Each row was made from one walk, in order. Every step used is in the known rows, and no mark comes twice. Write each row's walk.
In the rows, 128 means zero.
Known rows:
sezof > lupek > mubo > dizar > mivu > gesipa: [139 109 111 252 128  87 119 105 162  92 101 113  66 152  94 113 132 117
  76 128 172 103 124 137 134 136 142 143 155 139 153 134 148 123 156  85]
vober > dizar > mivu > gesipa: [157 121  87 181 153 115 134 107 149 109 101 114 108 144 125 107 149 112
 113 131 180 149 111 129 142 152 133 148 107 145 110 132 152 118 147 117]
telak > lupek > mubo > dizar > mivu > gesipa: [176 135 109 224 159  74 140 118 167  98 105 106  80 130  81 108 121 118
  80 122 187 127 137 136 108 118 143 136 129 148 169 116 148 145 139  50]
mubo > dizar > mivu: [153 122  91 157 146 115 115 132 136 125 118 126  98 134 147 125 134 124
  93 136 131 129 120 122 136 170 129 132 137 139 153 128 144 129 137 111]
vober > dizar > mivu: [147 122  91 153 127 130 134 111 129 121 110 121 126 140 156 124 136 114
 116 134 148 148 122 125 156 159 126 140 111 138 120 134 148 122 145 130]
lupek > mubo: [120 124 149 159  99 103 145 120 131 118 125 123 130 136 111 109 107 127
 116 127 129 113 137 133 133 102 133 125 143 125 140 141 127 137 132 120]
mubo > lupek > telak > mivu > dizar: [132 135 131 153 107 105 126  51 152 113 129 125 115 120 105 150 151 128
 127 124 178 126 146 126 187 109 137 135 123 121 156  52 136 132 149 115]
dizar > vober: [150 124 133 117 123 132 126 142 122 118 162 117 128 137 134 168 138 130
 122 136 136 134 120 130 118 139 137 141 125 133 134 140 134 123 134 133]
lupek > telak > mivu > dizar: [148 130 113 128  89  91 134  83 146 111 146 124 110 122  76 138 145 126
 125 118 190 121 131 143 171 116 137 132 119 129 139  76 137 129 135  97]
vober > dizar > mubo > lupek: [124 134 128 180 147 143 136  90 126 114  85 130 145 147 151 138 122 126
 113 132 150 166 139 105 154 111 114 145 137 115 152 120 140 133 145 158]
lupek > mubo > dizar > mivu > telak > zegi: [166 121  94 199  83  58 159 157 154 108 123 117  88 146  98 104 128 121
  79 139 144 119 143 143 146 112 129 131 131 129 171 171 153 139 136  45]
sezof > lupek > mubo > dizar: [106 115 139 198  91 102 125 119 138 108 112 125 106 149 147 111 111 130
  97 125 130  93 129 132 159 125 140 127 169 123 164 137 139 133 142 102]
mubo > lupek > telak: [117 134 150 133 132 132 120  87 146 117 119 117 133 129 110 156 137 130
 114 131 125 112 163 112 139 148 145 120 143 118 134  91 126 146 139 166]
sezof > lupek > mubo > dizar > mivu: [128 111 116 221  97 100 116 110 142 105 110 118  85 151 120 128 121 120
  77 131 141  98 134 133 150 146 135 134 159 129 162 132 144 127 153  98]
sezof > lupek: [109 120 133 166 109 140 114 113 131 119 121 124 114 135 119 151 133 126
 127 125 130 109 133 135 140 124 128 133 134 123 126 117 131 119 141 127]
mubo > dizar: [135 127 113 131 142 114 123 139 132 128 118 135 119 133 174 109 125 134
 108 129 126 126 116 121 142 151 132 125 149 131 153 127 137 130 127 107]
nikom > maneb: [148 130 146 113 134 127 130 113 136 133 126 125 116 133 189 109 133 131
 132 138  97 115 134 124 107 112 108 118 134 134 115 149 133 122 121 125]
sezof > lupek > mubo > maneb: [108 114 146 219  99 123 132  88 135 117 123 125  99 148 102 146 102 119
 108 140 138 102 133 137 163  81 135 130 148 116 130 144 130 126 131 140]
mivu > dizar: [144 123 115 126 138 114 132 114 136 125 123 128 129 125 146 142 134 129
 133 127 159 133 123 135 167  93 126 131 114 125 129 116 139 122 140  75]
vober > dizar > mubo > maneb > zoziran: [153 136 129 195 128 158 152 117 115 119 111 122 132 134 170 151  99 118
 100 139 185 165 107 132 159  80 112 142 131 125 137 170 147 122 117 181]
lupek > mubo > dizar > mivu: [145 119 112 185 115  89 133 124 140 115 114 120 100 145 128 104 113 122
  80 135 138 115 132 127 135 149 133 130 151 135 166 142 142 136 140 102]
dizar > mivu > gesipa: [161 122 101 177 163 115 121 115 151 111 119 116  89 129  68 129 150 114
 104 131 171 138 122 133 105 141 128 146 113 143 116 131 138 120 141 120]
nikom > dizar > mubo > maneb: [149 130 104 162 147 131 129 114 131 111 102 142 122 138  95 165  90 115
  88 157 144 163 111 126 123  85 103 141 135 111 131 163 136 140 105 157]
sezof > lupek > telak > mivu > dizar: [128 123 115 166  70 106 119  71 151 103 143 122  96 126  69 162 150 124
 123 113 189 102 132 150 183 114 136 137 125 124 136  64 140 121 147  94]
telak > zegi > fogak: [159 136 135 147  99 121 136 135 128 140 124 149 109 125 174 131 140 122
 113 121 111 151 120 134 122  97  96 129 142 125 117 165 124 115 126 124]
maneb > mubo > lupek: [100 139 151 157 131 146 124 104 146 142 106 138 149 124 146 173 126 128
 130 139 126 122 140 115 119 158 138 135 140 125 146 112 125 122 148 141]
dizar > mubo > maneb: [144 131 120 175 161 138 131 114 124 126 122 137 108 134  64 158 105 123
  98 144 159 155 124 122 123  93 110 139 136 116 137 143 129 134 113 154]
nikom > dizar > mivu > telak > lupek > mubo: [165 142 102 182  88  85 152 123 164  79 102  97 121 145  65 148 108 105
  94 138 154 125 154 160 116  77 137 138  92 127 158 142 149 158 127  45]
mubo > lupek > telak > mivu > dizar > vober: [151 130 136 139 101 107 123  69 146 100 164 112 115 129 111 190 161 128
 117 131 182 131 139 127 175 120 145 147 121 125 161  63 141 127 153 120]
dizar > mubo > lupek > telak > mivu: [126 144 139 182 107 115 122  69 140 103 125 125 110 129  27 155 133 127
  99 124 172 139 157 115 125 126 121 141 145 115 172  73 126 144 133 177]
zegi > telak > mivu: [122 129 129 128  64 100 131  89 106 113 154 124  99 122  75  94 148 123
 102 120 138 126 112 132 146  89 131 126 123 147 158 121 126 133 131 114]
zegi > telak > lupek: [145 143 136 111 114 119 137 107 117 111 135 112 119 112  80 130 135 126
 104 115 135 124 138 130 120  73 139 115 112 146 148 117 128 153 129  74]
dizar > mubo > lupek > telak: [126 138 144 153 140 134 124  89 141 106 106 120 131 135  49 175 124 131
  93 129 147 135 167 107 112 129 127 133 151 110 151  96 126 153 135 175]
vober > dizar > mivu > telak > zegi: [172 126  70 163  90 101 160 148 143 117 118 116 115 145 123 120 149 114
 115 140 153 149 134 142 166 126 121 142  89 130 125 168 160 127 142  68]
lupek > telak > zegi > fogak: [160 138 140 122  82 117 137 124 140 132 132 141 112 125 125 144 142 124
 101 118 114 131 138 134 114 125 112 120 150 123 107 147 123 135 123 137]
telak > zegi: [150 129 120 141 114 109 146 148 131 141 136 141 116 119 132 134 130 129
 127 133 119 141 135 127 132 118 111 124 131 125 126 150 131 119 127 104]

Which walk is each row?
[157 142 100 192  89  95 167 119 152  91 106  91 129 151  93 115 122 110
 108 123 184 129 154 154 152  92 144 139  86 136 156 128 157 152 140  51] -> vober > dizar > mivu > telak > lupek > mubo
[141 134 142 147 116 114 137 100 150 131 128 131 121 120 110 158 137 132
 114 136 113 125 170 111 143 135 132 118 145 115 135 115 128 138 138 141] -> mubo > lupek > telak > zegi
[125 124 143 185 120 112 147  99 132 128 127 127 114 141 110 122  95 122
 110 144 137 119 131 131 151  82 134 124 141 121 134 148 128 135 119 143] -> lupek > mubo > maneb
[144 145 125 172 107  79 157 145 155  92 112 102 121 143 105 100 111 128
 104 119 163 109 147 148 135  85 151 125 124 130 186 125 146 162 123  28] -> mivu > telak > lupek > mubo > dizar
[144 124  99 185  98  78 142 141 149  93 114 105 101 158  93  99 125 119
  79 136 149 110 135 144 144 122 144 135 129 133 173 149 148 148 138  66] -> lupek > mubo > dizar > mivu > telak
[117 136 118 130 123 120 129 147 142 144 118 144 138 127 158 140 115 132
 112 135 135 112 113 124 117 183 141 130 153 137 153 133 136 129 134 100] -> maneb > mubo > dizar
[153 123 122 118 134 118 121 155 125 116 153 123 121 143 175 145 135 136
 104 137 133 133 108 123 129 163 142 138 148 136 158 143 143 129 132 109] -> mubo > dizar > vober
[138 131 127 119 117 125 125 163 136 132 151 135 140 135 159 180 126 134
 103 142 140 120 103 125 107 197 150 142 152 142 157 145 142 124 139 104] -> maneb > mubo > dizar > vober
[157 144 118 192  99  92 153 123 157  92 120  90 110 138  36 136 122 112
 101 123 174 119 165 157 117  83 142 137  94 134 161 121 141 156 134  50] -> dizar > mivu > telak > lupek > mubo
[162 134 113 137 131 119 123 124 156 147 112 136 106 133 197 137 131 124
  97 150 112 107 125 122  93 190 116 126 149 150 139 155 147 116 139 102] -> nikom > maneb > mubo > dizar > mivu
[128 137 129 153 132 137 136  82 138 105  92 121 149 147 106 155 122 128
  98 129 161 148 158 106 147 139 128 133 144 112 142 106 140 152 141 175] -> vober > dizar > mubo > lupek > telak
[132 136 127 167 146 133 117  99 137 102  81 137 139 139 131 168 108 122
  98 145 124 163 137 113 120  99 104 141 142 105 155 132 133 140 130 154] -> nikom > dizar > mubo > lupek
[128 137 143 177 159 137 122 100 127 114 100 129 128 133  99 159 123 129
 106 133 143 154 148 108 119 104 110 141 144 113 158 113 127 133 139 159] -> dizar > mubo > lupek
[165 126 118 112  81  93 131  99 140 101 181 115 113 126  78 177 156 128
 119 126 196 128 120 145 160 128 143 144 116 132 145  82 143 128 141  98] -> lupek > telak > mivu > dizar > vober
[162 134 145 101 122 122 125 145 143 136 150 133 126 139 221 162 133 137
 105 151 107 106 112 122  88 180 128 132 158 147 148 169 148 115 133 102] -> nikom > maneb > mubo > dizar > vober
[164 126 110 173 171 123 138  98 132 121 116 138 111 132  84 174 110 124
 101 141 192 161 117 130 160  58 106 143 124 112 137 131 140 129 125 109] -> mivu > dizar > mubo > maneb
[125 116 105 222  84  89 127 128 155  83 108 102  87 165  87 121 131 118
  79 132 150  90 139 150 157 121 142 139 136 126 170 140 151 139 150  70] -> sezof > lupek > mubo > dizar > mivu > telak
[165 124 118 137 103 101 131 110 126 111 174 122 111 129 128 164 153 126
 132 128 191 146 102 145 165  99 129 155 107 136 154 101 145 107 143  81] -> telak > mivu > dizar > vober
[148 127  93 149 115 117 130 137 145 103 128 103 109 142  67 136 149 116
 109 135 151 126 137 145 128 125 132 141  96 132 133 136 141 137 137  94] -> dizar > mivu > telak
[129 129 169 204 100 130 155 114 125 122 130 114 118 127 153 133  94 120
 101 141 147 120 121 144 152  61 136 123 143 129 140 171 130 125 118 161] -> lupek > mubo > maneb > zoziran
[151 131 107 143  92  95 156 162 141 122 137 122 118 133  94 125 142 128
 127 133 135 132 138 144 136  96 121 132 109 121 135 159 139 133 125  68] -> mivu > telak > zegi
[139 138 151 165 102 104 157  77 120 112 136 109 104 125  60 120  99 120
  84 130 145 117 139 132 143  27 144 109 125 139 154 141 129 161 120  88] -> zegi > telak > lupek > mubo > maneb
[169 133 125 164 135 101 145  92 152 116 113 135 120 122  70 192 132 135
  99 132 172 152 169 114 150  90 108 132 141 103 146 109 141 139 148 101] -> mivu > dizar > mubo > lupek > telak > zegi
[142 146 135 191 114 101 164 115 152 101 126 103 115 142  57 133 103 117
 113 133 175 116 150 153 142  39 149 130 103 123 155 132 139 159 113  70] -> mivu > telak > lupek > mubo > maneb
[154 127  79 142 107 112 129 135 152  89 106 111 120 148  95 149 134 107
  98 148 136 136 125 151 128 122 127 143  95 126 132 153 148 139 128  91] -> nikom > dizar > mivu > telak
[137 147 139 167  94  93 161 133 150  94 120  97 131 138  62 125 114 123
 121 116 163 111 160 155 119  64 146 129 103 126 162 122 137 160 124  46] -> mivu > telak > lupek > mubo
[158 127 109 167 108  97 140  59 108 106 145 134  81 125  29 137 131 119
  78 134 201 159 101 133 178  12 110 141 118 131 167 121 139 133 127  92] -> zegi > telak > mivu > dizar > mubo > maneb
[154 131 121 120  96 103 146 135 142 131 144 132 118 120  85 149 131 131
 115 129 132 121 154 127 125 145 127 116 138 122 118 136 130 140 125 119] -> lupek > telak > zegi
[142 143 145 191 131 111 152  98 139 125 126 119 113 126  96 140  91 120
 113 132 158 126 146 137 135  64 135 123 124 125 149 123 131 147 115 102] -> telak > lupek > mubo > maneb
[163 141 132 160 101  83 153 159 149  82 149  94 123 152 112 138 120 131
  97 126 169 116 140 150 120  93 160 137 123 134 192 135 152 158 129  29] -> mivu > telak > lupek > mubo > dizar > vober
[135 130 122 183 126  95 128 107 146 112 137 127  89 122  75  96 149 120
 129 120 185 141 106 139 125 110 131 147 120 143 140 105 130 115 128 116] -> telak > mivu > gesipa
[146 134 133 154 151 119 129  75 149 101 102 122 131 130  69 186 128 133
 100 128 181 140 163 116 149 101 124 135 139 106 150  81 138 148 147 124] -> mivu > dizar > mubo > lupek > telak
[128 136 126 127  75 103 129  97 137 116 153 125 108 123  55 129 138 124
 121 120 157 115 135 135 135 144 138 130 131 132 139  89 126 139 124 151] -> lupek > telak > mivu
[162 135 149 129  88  84 146 123 115  91 155 100 114 136 112 129 122 133
  69 123 140 111 130 129 124  75 157 119 145 151 196 145 142 161 135  49] -> zegi > telak > lupek > mubo > dizar > vober
[159 136 124 156 111 106 138 106 151 106  99 140 131 129  78 189 111 125
  87 146 125 154 163 110 118 116 106 130 151 102 141 137 136 151 127 148] -> nikom > dizar > mubo > lupek > telak > zegi
[170 128  87 164  99  96 148 155 147 121 139 118  96 134  66 145 152 116
 110 140 144 135 144 145 129 115 117 141  98 129 134 159 146 128 135  70] -> dizar > mivu > telak > zegi
[139 133 120 153 112  89 127  94 158 102 143 119  92 125  27 114 152 121
 115 118 192 122 124 139 116 135 145 139 128 139 127  89 132 133 127 136] -> lupek > telak > mivu > gesipa
[162 139 114 195 129  88 139 120 149 114 114 113 100 130 120 125 108 119
  88 124 158 119 149 133 127 128 137 129 134 140 178 114 144 147 137  61] -> telak > lupek > mubo > dizar > mivu
[156 135 110 152  97  94 135  86 141 100 137 127 108 125  16 160 132 126
 103 117 215 141 138 140 143 102 115 143 126 119 153  82 138 141 133 107] -> lupek > telak > mivu > dizar > mubo
[153 124  89 143 122 125 118 120 140 112 107 130 118 133 129 154 123 109
  98 148 121 141 121 134 126 145 116 135 115 129 124 147 142 127 130 131] -> nikom > dizar > mivu
[141 138 142 142  93  80 149 109 123 102 124 108 112 127 110  92 110 130
  73 115 136 107 138 126 137  70 150 107 146 145 188 134 136 165 130  44] -> zegi > telak > lupek > mubo > dizar
[139 136  86 153 110 109 130 157 159 118 114 121 119 141  95 149 137 119
  95 142 156 109 123 142 115 184 144 143 122 140 161 143 148 134 141  69] -> maneb > mubo > dizar > mivu > telak
[161 119 123 109  69  92 132  90 107  99 183 116 102 125  94 143 167 127
 101 126 172 135  98 141 170  65 135 142 110 149 162 116 142 124 148  66] -> zegi > telak > mivu > dizar > vober
[162 143 112 216 118 100 154 106 155 101 124  96  96 142  35 149 112 106
  95 141 179 122 156 156 134  61 141 137  93 129 154 130 145 154 122  72] -> dizar > mivu > telak > lupek > mubo > maneb
[117 144 135 152  92 110 131  59 164 127 126 134 133 113  94 184 140 124
 127 129 182 114 143 131 161 141 146 140 130 125 155  56 134 128 156 109] -> maneb > mubo > lupek > telak > mivu > dizar
[109 127 128 166  59 117 114  84 141 105 146 119  94 129  53 149 145 122
 117 115 161  96 140 142 146 148 138 134 137 125 136  78 129 132 136 150] -> sezof > lupek > telak > mivu
[162 134 105 174 119  99 138  70 142 109 139 133  93 126  15 169 121 120
  97 133 224 145 126 136 167  77 117 144 126 116 147  90 139 138 120 128] -> lupek > telak > mivu > dizar > mubo > maneb
